Known rows, with every way that one mark hangs from another:
q256[q296 q398[q828 q899[q9]] q825]: [ 0.27 -0.35 -0.15 -0.82  0.21  0.17 -0.14  0.01  0.25  0.21  0.09  0.21
  0.09 -0.32 -0.33 -0.06  0.25  0.32  0.46 -0.08  0.14 -0.69 -0.39]
q899[q9 q398[q256[q296 q825]]]: [ 0.25 -0.04  0.19 -0.25 -0.43  0.08 -0.16  0.31  0.02  0.10 -0.15 -0.49
  0.01 -0.18 -0.12  0.06  0.11  0.13 -0.02  0.05 -0.21 -0.38 -0.25]
q9[q97[q825[q256[q296[q828[q268]]]]] q899]: [-0.38 -0.39  0.04  0.26  0.50  0.01 -0.45 -0.08  0.30 -0.17 -0.14  0.26
  0.22  0.70  0.10 -0.15 -0.04 -0.12 -0.18  0.16 -0.18  0.22  0.43]
q828[q268 q398[q256[q296]]]: [-0.23  0.11 -0.04  0.29 -0.26  0.01  0.29  0.03  0.12 -0.06  0.02 -0.64
 -0.24 -0.23 -0.17 -0.23 -0.18 -0.28 -0.25 -0.02 -0.02  0.26  0.34]
q256[q296 q825]: [ 0.27 -0.02  0.12  0.08 -0.04  0.28  0.24 -0.04  0.23  0.16  0.05  0.07
  0.37 -0.27 -0.06 -0.21 -0.16 -0.35 -0.08 -0.18 -0.07 -0.60 -0.30]
q256[q296[q828[q268]] q398[q899] q825]: [ 0.27 -0.20 -0.15 -0.34  0.17  0.19 -0.23  0.14  0.06  0.02  0.19  0.22
  0.29 -0.35 -0.44 -0.29  0.45  0.07  0.40 -0.03  0.25 -0.74 -0.16]
q828[q268 q398[q256[q296 q825] q899]]: [-0.14 -0.17 -0.05 -0.17 -0.05  0.07  0.24  0.16  0.27  0.06  0.08 -0.39
 -0.23 -0.24 -0.34 -0.32 -0.10 -0.03  0.19 -0.22 -0.16  0.30  0.36]
q256[q398[q828]]: [ 0.19  0.25 -0.13  0.15  0.04 -0.03  0.11 -0.15  0.00 -0.21  0.06  0.21
  0.09 -0.10  0.11  0.28  0.00 -0.01  0.03  0.05  0.31 -0.06 -0.34]
q268[q828[q398[q256[q296 q825] q899]]]: [-0.16  0.21 -0.16 -0.06  0.01  0.14  0.18 -0.04 -0.06  0.24  0.22 -0.06
 -0.27 -0.19 -0.04 -0.28  0.23  0.03  0.15 -0.05 -0.10  0.16  0.10]
q825[q256[q296[q828] q398]]: [ 0.04  0.16  0.07  0.19 -0.03  0.22 -0.28 -0.08 -0.11  0.16  0.17  0.19
  0.31 -0.05  0.10 -0.04  0.41 -0.27 -0.19  0.10  0.30 -0.64 -0.20]
q398[q256[q825] q899[q9]]: [ 0.16 -0.03 -0.02 -0.52 -0.17  0.07  0.07  0.29 -0.10  0.07 -0.10  0.15
 -0.05  0.19  0.01  0.16 -0.23  0.23  0.36 -0.17 -0.40  0.30  0.07]
q828[q268 q398[q899[q9]]]: [ 0.08 -0.13  0.02 -0.07 -0.10 -0.19  0.28 -0.02 -0.07 -0.06  0.00 -0.52
 -0.26 -0.20 -0.11  0.19 -0.22  0.34  0.03 -0.17 -0.03  0.44  0.30]
q296[q256]: [-0.01  0.11 -0.05  0.63 -0.33 -0.07  0.43  0.21  0.04 -0.21 -0.13 -0.03
  0.19  0.09  0.25  0.16 -0.24 -0.27 -0.34 -0.10  0.11  0.27  0.00]
q398[q828[q268]]: [ 0.06  0.30 -0.07  0.48  0.12 -0.16  0.15 -0.35 -0.06 -0.27 -0.06  0.23
 -0.01 -0.04  0.13  0.25 -0.44  0.02 -0.17 -0.02  0.05  0.24  0.10]
q97[q9 q825]: [-0.16  0.14 -0.05  0.26 -0.15 -0.24  0.38  0.12 -0.48 -0.02 -0.35  0.04
 -0.22  0.34  0.14 -0.01 -0.57 -0.51 -0.10  0.23 -0.11 -0.03 -0.15]
q296[q256[q398 q825] q828]: [ 0.18  0.06  0.14  0.34 -0.09 -0.21 -0.01  0.33  0.13 -0.32 -0.01  0.21
  0.38 -0.13 -0.22 -0.02  0.11 -0.12 -0.04  0.00  0.46 -0.03 -0.30]
q828[q268 q398[q256[q296 q825] q899[q9]]]: [-0.10 -0.24  0.00 -0.42 -0.12 -0.01  0.13  0.17  0.15  0.11 -0.02 -0.55
 -0.31 -0.24 -0.39 -0.21 -0.14  0.18  0.18 -0.18 -0.19  0.20  0.35]
q825[q256[q296[q828[q268 q398]]]]: [-0.09  0.12  0.23  0.41  0.02  0.06 -0.14 -0.21 -0.02  0.15  0.15 -0.06
  0.13 -0.12  0.04 -0.09  0.11 -0.25 -0.36  0.01  0.15 -0.25  0.08]
q268[q828[q398[q256]]]: [-0.16  0.53 -0.09  0.37 -0.16 -0.01  0.26 -0.13 -0.26  0.03  0.13 -0.20
 -0.29 -0.09  0.17 -0.07  0.02 -0.11 -0.18  0.06  0.00  0.38  0.08]
q268[q828[q398[q256[q296 q825] q899[q9]]]]: [-0.11  0.13 -0.12 -0.26 -0.07  0.08  0.09 -0.03 -0.14  0.27  0.14 -0.19
 -0.33 -0.19 -0.08 -0.19  0.19  0.19  0.12 -0.01 -0.14  0.09  0.09]
q828[q268 q398[q256[q296] q899[q9]]]: [-0.20 -0.18 -0.17 -0.29 -0.22 -0.02  0.16  0.13  0.02  0.07  0.01 -0.63
 -0.41 -0.15 -0.22 -0.10 -0.04  0.17  0.06 -0.04 -0.16  0.33  0.42]
q825[q256[q296 q398]]: [ 0.03  0.12  0.01  0.17 -0.11  0.35 -0.11 -0.05 -0.04  0.24  0.08  0.06
  0.28 -0.03  0.18 -0.04  0.25 -0.35 -0.20 -0.04  0.18 -0.71 -0.14]
q899[q9[q97] q398[q256 q828]]: [ 0.08 -0.07  0.19 -0.22 -0.14 -0.30 -0.37  0.03  0.10 -0.34 -0.23 -0.32
 -0.12  0.17  0.19  0.36  0.06  0.38 -0.03  0.19 -0.10  0.42 -0.12]
q9[q97]: [ 0.13  0.04  0.15  0.28  0.00 -0.06  0.11 -0.15  0.10 -0.40 -0.08  0.03
  0.31  0.25  0.44  0.18 -0.18 -0.23 -0.20 -0.03 -0.03  0.33 -0.03]
q398[q828 q899[q9]]: [ 0.18 -0.07 -0.17 -0.35  0.14 -0.15  0.07 -0.23 -0.11 -0.04  0.00  0.36
 -0.16  0.08  0.20  0.51 -0.14  0.56  0.25 -0.02 -0.10  0.38 -0.09]
q97[q825[q256[q296 q398]]]: [-0.11  0.19  0.08  0.21  0.00  0.20 -0.07  0.04 -0.25  0.20 -0.17  0.23
  0.16  0.27  0.13 -0.05 -0.15 -0.42 -0.21  0.04  0.06 -0.68 -0.18]

Rows:
[ 0.28  0.03  0.20  0.12  0.07  0.12  0.02 -0.07  0.14  0.04  0.15  0.23
  0.41 -0.29 -0.16 -0.20  0.04 -0.25 -0.06  0.00  0.08 -0.53 -0.37] | q256[q296[q828] q825]
[ 0.23 -0.21  0.20 -0.14  0.15  0.06  0.11 -0.02  0.33  0.11  0.27  0.07
  0.21 -0.41 -0.31 -0.24  0.20 -0.04  0.13 -0.08  0.10 -0.19 -0.34] | q256[q296[q828[q398[q899]]] q825]
[-0.29 -0.34  0.12  0.25  0.44  0.02 -0.21 -0.01  0.33 -0.15 -0.19  0.31
  0.23  0.82  0.32  0.06 -0.24 -0.14 -0.16  0.01 -0.29  0.49  0.29] | q9[q97[q825[q256]] q899]
[ 0.08  0.16 -0.12  0.40 -0.08  0.06 -0.01 -0.17 -0.17 -0.10  0.11  0.02
  0.21 -0.18  0.00 -0.09  0.12 -0.22 -0.27  0.19  0.12 -0.39  0.01] | q256[q296[q828[q268]]]
[-0.01  0.29 -0.14  0.20  0.02  0.00  0.30 -0.21 -0.25  0.09  0.23 -0.02
 -0.22 -0.16  0.18  0.05  0.17  0.17  0.03 -0.04  0.03  0.35  0.06] | q268[q828[q398[q899]]]
[-0.35  0.01  0.03  0.19 -0.07 -0.04  0.10  0.06 -0.40  0.30 -0.31  0.08
 -0.18  0.37  0.13 -0.23 -0.35 -0.64 -0.20  0.20 -0.12 -0.46 -0.07] | q97[q9 q825[q256[q296]]]
[-0.22  0.26 -0.30  0.02 -0.08  0.12  0.20 -0.08 -0.19  0.20  0.23 -0.12
 -0.34 -0.12  0.11 -0.18  0.31  0.03  0.04  0.07 -0.07  0.25  0.15] | q268[q828[q398[q256[q296] q899]]]
[-0.02 -0.28 -0.19  0.28 -0.15 -0.10  0.22  0.19  0.06 -0.02 -0.04 -0.25
 -0.13  0.10  0.08  0.04  0.08 -0.09  0.06  0.19 -0.14  0.34  0.00] | q97[q9[q899[q398]]]
[-0.07 -0.45  0.06  0.04  0.35 -0.06 -0.31  0.10  0.78 -0.35 -0.04  0.09
  0.13  0.37  0.06  0.04  0.16  0.22  0.17  0.03 -0.25  0.83  0.12] | q9[q97 q899[q398[q256[q825] q828]]]
[-0.05 -0.12 -0.14 -0.28  0.13  0.18 -0.36 -0.14 -0.07  0.25  0.02  0.16
  0.00 -0.01  0.03  0.06  0.25  0.17  0.07 -0.02  0.14 -0.56  0.09] | q825[q256[q296 q398[q828[q268] q899[q9]]]]
[-0.09  0.47  0.06  0.27 -0.07 -0.01  0.23 -0.10 -0.15  0.07  0.12 -0.14
 -0.21 -0.17  0.03 -0.15 -0.06 -0.10 -0.09 -0.06 -0.04  0.28  0.04] | q268[q828[q398[q256[q825]]]]
[-0.02 -0.19  0.19  0.30  0.06 -0.38  0.13  0.26  0.27 -0.28  0.04 -0.08
  0.05 -0.22 -0.41 -0.11 -0.06  0.14  0.02 -0.18  0.27  0.58  0.16] | q296[q256[q825] q828[q268 q398[q899]]]
[ 0.10  0.24  0.33  0.26 -0.07 -0.25  0.14  0.03  0.10 -0.20  0.18 -0.03
  0.04 -0.17 -0.13  0.03 -0.07 -0.11 -0.08  0.04  0.13  0.54 -0.22] | q296[q828[q398[q256[q825]]]]
[-0.09 -0.06 -0.18 -0.08  0.19  0.26 -0.27 -0.16  0.02  0.20  0.10  0.28
  0.07 -0.01  0.06 -0.02  0.29  0.01  0.09 -0.07  0.16 -0.49  0.09] | q825[q256[q296 q398[q828[q268] q899]]]
[-0.04 -0.03  0.15  0.15  0.08  0.12 -0.09 -0.13  0.04  0.22  0.25  0.13
  0.13 -0.05  0.11 -0.02  0.31 -0.11 -0.14 -0.03  0.11 -0.11 -0.05] | q825[q256[q296[q828[q398[q899]]]]]
[ 0.29  0.08  0.15  0.10 -0.15 -0.27 -0.19 -0.09 -0.15 -0.19 -0.18 -0.35
 -0.10 -0.18  0.00  0.44 -0.11  0.49 -0.11  0.09  0.01 -0.02 -0.13] | q899[q9 q398[q828[q268]]]
[-0.03  0.07 -0.17  0.38 -0.16 -0.14  0.23  0.15  0.17 -0.28 -0.10  0.09
  0.10 -0.02  0.09  0.17 -0.02 -0.10 -0.14 -0.01  0.38  0.15 -0.16] | q296[q256[q398[q828]]]
[-0.30 -0.10 -0.23 -0.50  0.20 -0.27 -0.29 -0.04 -0.14 -0.27 -0.32  0.25
 -0.39  0.55  0.08  0.20 -0.36  0.43  0.29  0.11 -0.31  0.66  0.47] | q398[q256 q828[q268] q899[q9[q97[q825]]]]
[-0.03 -0.09  0.30 -0.13  0.04 -0.18 -0.36 -0.12 -0.23 -0.07 -0.26  0.00
  0.15  0.39  0.21  0.16 -0.16 -0.01 -0.28  0.21 -0.04 -0.24 -0.09] | q899[q9[q97[q825[q256[q296[q828]]]]]]
[ 0.05 -0.02 -0.07 -0.05  0.07  0.26 -0.31 -0.02 -0.12  0.20  0.22  0.32
  0.24  0.01  0.09 -0.01  0.55 -0.07  0.06  0.05  0.24 -0.50 -0.11] | q825[q256[q296[q828] q398[q899]]]
[-0.11 -0.20 -0.26 -0.67  0.15  0.03 -0.21 -0.01  0.10  0.11 -0.11  0.19
 -0.28  0.01 -0.27 -0.10 -0.18  0.37  0.38 -0.05 -0.31  0.02  0.28] | q398[q256[q296 q825] q828[q268] q899[q9]]
[ 0.30 -0.49 -0.07 -0.81  0.09  0.25 -0.16  0.17  0.23  0.12  0.02 -0.02
  0.28 -0.18 -0.21 -0.15  0.35  0.16  0.40 -0.12  0.07 -0.75 -0.28] | q256[q296 q398[q899[q9[q97]]] q825]
[-0.09  0.32 -0.09  0.02  0.02  0.04  0.22 -0.04 -0.14  0.13  0.18  0.02
 -0.27 -0.10  0.02 -0.13  0.09  0.10  0.16 -0.10 -0.10  0.43  0.11] | q268[q828[q398[q256[q825] q899]]]
[-0.02 -0.03 -0.11 -0.53  0.15 -0.14 -0.15  0.01 -0.01 -0.06 -0.16  0.30
 -0.29  0.14 -0.18  0.14 -0.41  0.47  0.41 -0.14 -0.33  0.45  0.31] | q398[q256[q825] q828[q268] q899[q9]]
[ 0.05 -0.02  0.28 -0.19 -0.03 -0.15 -0.26  0.00 -0.24 -0.12 -0.35 -0.08
  0.12  0.42  0.25  0.27 -0.27  0.02 -0.18  0.07  0.00 -0.21 -0.10] | q899[q9[q97[q825[q256[q398]]]]]
[-0.02  0.12  0.11 -0.09  0.01  0.04 -0.12  0.13 -0.42  0.15 -0.24  0.29
  0.03  0.44  0.16  0.23 -0.24 -0.03  0.01 -0.02 -0.04 -0.32 -0.11] | q97[q825[q256[q398[q899[q9]]]]]
[ 0.08  0.04  0.04  0.25 -0.08 -0.01  0.16 -0.15  0.09  0.00  0.25 -0.18
  0.11 -0.34 -0.03 -0.07  0.25 -0.20 -0.25  0.17  0.22 -0.13 -0.28] | q256[q296[q828[q398]]]
